Known rows, with every step that occurs:
gupe nirab vezig: [ 35.3 -51.5   6.8 -19.4 -22.3   7.7  21.5  -3.8 -22.3   8.6  15.5  27.9
   2.6  11.9  22.2  -8.2 -31.2 -11.3   8.3  13.5]
vezig nirab boreb nesu gupe poben: [ 22.5 -39.1  -6.7  -7.3 -35.1 -10.9 -10.8  -4.6 -54.8  18.7  40.5  15.0
  15.4  25.8  42.5 -12.4 -39.0   6.6  19.1  23.7]
nirab boreb: [ 19.1 -21.2  12.1  10.0 -19.8   4.4   1.6  -5.9 -40.1   4.7 -16.0  20.3
   4.6  34.9  33.6 -10.1 -31.8 -11.5  -3.5  20.2]
poben gupe nesu vezig nirab boreb: [ 19.4 -34.9  12.7 -13.0 -22.4  -4.0  26.0  -5.0 -20.3  24.0  18.1  52.1
  15.3  20.2  43.6 -64.5 -39.8  13.0  18.1  12.7]
nirab vezig poben gupe: [ 12.7 -39.3  27.8  -8.1 -23.7  20.6  26.2 -20.7 -51.5  12.3 -11.2  19.8
  -6.5  -1.6  29.0 -37.6 -21.8  -0.7  -9.6  11.6]
boreb nirab: [  7.1 -12.9   9.9   9.0 -24.8   6.5  20.6 -20.4 -36.0  12.2  -2.1  23.2
  -8.0  16.1  13.6 -13.0 -32.9  -8.8  14.5  17.8]
gupe nirab boreb nesu: [  6.2 -25.4  13.0   1.5 -34.9 -11.8  20.3 -16.0 -25.6  13.4   4.8  37.9
  -6.7  30.4  23.2 -18.6 -38.8   7.3   6.8  22.5]
gupe nirab vezig poben: [ 14.4 -53.3  16.6 -13.0 -26.6   7.8  21.3 -16.2 -37.2  11.5  -2.5  29.0
  -6.1  -3.6  25.8 -19.1 -27.5 -14.7   4.5  15.9]
vezig poben gupe nesu loku nirab: [ -6.9 -22.9  14.8  -1.0 -37.1 -15.3  31.0 -40.9 -28.6  12.8 -10.4  23.7
 -50.1 -17.6  33.4 -67.5   1.1   5.2 -17.3   1.9]
nirab vezig poben gupe nesu loku: [ 18.2 -29.3  18.7 -16.2 -25.9  -9.9  37.7 -36.2 -36.1  16.3  11.4  23.3
 -22.6 -14.5  27.2 -76.2  -8.8  13.1 -19.0  -5.3]
nirab boreb nesu gupe poben: [ 27.0 -21.2   2.0  -0.8 -41.1   0.2  -7.5  -6.2 -51.3   8.4  35.8   5.4
  16.1  22.6  34.7  -4.3 -33.9   5.4   8.4  23.8]
nirab boreb nesu: [ 13.4 -14.7  16.9  11.7 -29.6  -7.7  11.2 -24.5 -41.0   3.8  -0.3  20.9
  -1.4  41.1  28.1 -13.0 -35.2   5.0   2.0  17.1]
nesu loku: [ 29.1   0.4  14.4   3.0 -24.5 -17.4   5.9 -26.7 -27.4   6.3  -8.8   2.2
 -20.8  18.5  24.9 -25.2 -15.1  -6.1 -13.7   8.2]
poben gupe nesu vezig: [ 29.1 -10.2  28.3  -9.5 -33.2  -0.2  36.0 -22.8  -8.7  12.1  19.7  37.7
   7.3   3.7  29.0 -54.9 -25.5   8.9  13.1   1.7]
loku nirab vezig poben gupe nesu: [  6.5 -63.2  11.6 -12.5 -29.6  13.1  37.9 -25.6 -38.5   4.8  10.1  33.0
 -22.4 -13.3  35.2 -44.0 -11.3  -1.9   0.9   1.6]
loku nirab: [ 17.3 -33.0   7.0   7.2 -28.2   5.3   5.6 -17.0 -30.2  -4.2 -10.4  11.2
 -20.5  19.0  32.6   5.8 -17.8 -20.8   6.4  15.1]
loku nirab boreb nesu: [  6.3 -32.2   5.0  12.3 -34.7  -0.4   9.2 -19.1 -39.3  -2.8  -2.0  18.7
 -18.2  37.3  34.6   1.1 -30.3  -0.8   6.0  22.6]
loku nirab vezig poben gupe: [  5.7 -56.2  14.9  -8.0 -27.8  28.4  24.5 -14.7 -49.9   5.6 -13.0  16.9
 -23.8  -4.4  35.6 -23.8 -16.6  -6.7  -6.1  17.6]
gupe nirab: [ 17.2 -27.4  15.1  -3.9 -28.3  -6.1  16.2 -13.5 -17.2  11.6  -4.3  30.5
  -8.2  12.0  21.1 -13.7 -26.8 -13.2   6.7  15.0]
nesu loku nirab: [ 22.8 -16.4   2.4   3.0 -28.8 -10.7   4.6 -22.2 -25.7  -0.5 -10.8  -0.6
 -38.1  15.8  31.6 -11.4  -9.8 -11.7 -10.0  13.5]
boreb nesu gupe nirab: [ 14.4 -23.7  16.3  -3.0 -47.4  -9.5  19.9 -18.5 -18.5   9.6  34.6  26.6
  -5.3  17.8  24.8 -16.2 -33.4   7.6   9.7  24.7]

Rows:
[-18.3  -8.2  23.9  -1.5 -42.0 -16.1  31.3 -27.9 -35.4  30.7 -17.9  34.5
 -36.8   3.9  24.3 -71.4 -25.4  30.2 -23.0  25.9]  vezig poben gupe nirab boreb nesu loku
[ 32.4 -45.0  -2.3 -21.9 -25.7  -3.2  36.8 -18.5 -19.3   6.2  26.9  19.3
 -30.5  -2.5  30.2 -51.5  -7.3  10.6 -11.5  -2.3]  poben gupe nesu loku nirab vezig
[ 20.0 -50.1  -0.1 -10.4 -28.6 -11.9  23.9 -34.6 -34.9  -1.2  12.8  13.2
 -33.7  -9.7  35.4 -37.5  -4.9 -10.1  -6.2  -0.6]  gupe nesu loku nirab vezig poben
[ 12.9 -45.7  24.0 -12.6 -25.4   5.0  39.4 -31.0 -40.2  12.5  11.6  35.4
  -5.8 -10.9  28.7 -58.7 -16.8   3.9  -2.9  -3.8]  nirab vezig poben gupe nesu
[ 27.7 -30.3   9.0  -2.8 -19.1   2.3   0.2   2.4 -32.9  13.3  -0.9  28.5
  19.5  37.0  45.3 -19.2 -46.4  -7.3  21.1  27.2]  nesu vezig nirab boreb
[ 21.7 -41.5  20.1  -2.4 -21.3  11.0  12.1 -24.7 -52.2   2.1  -6.9  12.6
  -1.8   6.2  30.1 -12.3 -23.9 -17.0  -0.6  10.2]  nirab vezig poben
[ 17.0 -14.6  30.0   2.4 -36.1  -8.3  23.0 -38.6 -24.3   4.9   6.4  31.6
   3.7  -4.2  33.7 -40.6 -23.5 -11.3  19.0   3.5]  gupe nesu vezig poben
[ 18.5   2.1  12.4   8.7 -31.6 -22.7   9.7 -29.3 -36.2   7.9  -1.1   8.6
 -18.8  36.6  27.1 -30.6 -27.5  14.4 -14.3  15.2]  nirab boreb nesu loku
[ 18.3 -29.5  -8.9   2.4 -27.1 -19.0  11.8 -16.5 -22.0   1.3   4.3  20.2
 -28.3  18.8  38.7 -34.0 -13.6  -4.5  -9.1   9.3]  gupe nesu loku nirab boreb
[ -2.5 -23.2  20.2  -3.8 -36.5  -0.9  32.6 -10.9 -24.8  23.8   0.5  45.4
 -11.4  22.8  21.5 -42.1 -37.3  24.0  -2.6  23.9]  poben gupe nirab boreb nesu
[ -5.5 -22.3  31.7   3.0 -31.6  -8.5  34.6 -41.1 -34.7  15.6  -7.1  38.9
 -16.4 -10.5  27.5 -64.5 -12.5   1.5  -4.4  -1.8]  vezig poben gupe nesu
[ 27.3  -4.7  22.1   6.0 -35.0   0.8  12.4 -18.2 -29.7   3.1   8.7  21.3
  14.3  39.8  32.9 -13.5 -44.9   9.0  15.4  24.0]  nirab boreb nesu vezig
[  5.4 -39.6  10.2  -0.1 -22.4  19.8  25.2 -22.8 -56.8  11.8  -1.1  21.4
  -5.5   0.6  18.2 -18.0 -33.8 -10.0  12.6  18.9]  boreb nirab vezig poben
[ 11.6 -49.6  18.4 -12.8 -45.0   4.1  24.9 -21.5 -39.3   9.3  35.0  24.6
  -3.0   2.3  29.2 -21.3 -33.7   5.8   6.4  25.2]  boreb nesu gupe nirab vezig poben
[ 13.7 -16.4   4.7   2.3 -24.4 -34.2   6.7 -27.2 -39.7  17.8   4.8  18.3
 -19.9  39.6  34.5 -38.7 -32.4  15.9  -3.5  15.8]  vezig nirab boreb nesu loku
[ 19.8 -15.4  18.0  -4.8 -39.9  -2.6  21.7  -9.1 -14.5  12.6  13.5  38.4
   8.7  29.9  28.0 -18.8 -48.1  11.4  19.6  30.1]  gupe nirab boreb nesu vezig
[ 12.4  -9.4   9.0  -2.4 -35.3 -26.8  18.1 -20.6 -21.1  17.1   3.4  25.6
 -23.6  26.9  22.0 -36.3 -31.2  17.1  -9.7  21.4]  gupe nirab boreb nesu loku
[ 33.3 -31.9  13.3  -9.7 -24.4 -20.6  20.0 -25.1 -13.6  11.3  29.1  39.8
  11.5  14.7  38.0 -38.3 -32.6  -7.1  33.6  -0.3]  gupe nesu vezig nirab
[ 11.8 -12.8  25.3 -10.4 -42.3   7.0  34.1  -5.2 -13.9  22.8  10.1  45.4
   3.6  21.8  26.2 -43.1 -46.4  27.4  10.3  31.0]  poben gupe nirab boreb nesu vezig
[-11.6 -28.7   7.8   2.0 -33.4  -8.5  24.9 -25.1 -36.3  14.9 -17.9  29.2
 -41.9  -4.8  40.9 -68.6  -7.8   8.8 -22.2  13.4]  vezig poben gupe nesu loku nirab boreb
[ -0.4  -5.1  26.8  -0.9 -32.6 -23.3  33.0 -45.6 -30.5  20.1  -8.4  26.9
 -33.3 -14.4  26.7 -81.9  -4.6  11.4 -20.9  -4.3]  vezig poben gupe nesu loku
[ 31.4   1.1  29.4   3.5 -39.6  -6.5  19.1 -34.9 -20.9   1.1  16.4  15.9
   5.1  27.3  25.7 -11.4 -36.0   5.1  21.6  12.0]  boreb nesu vezig
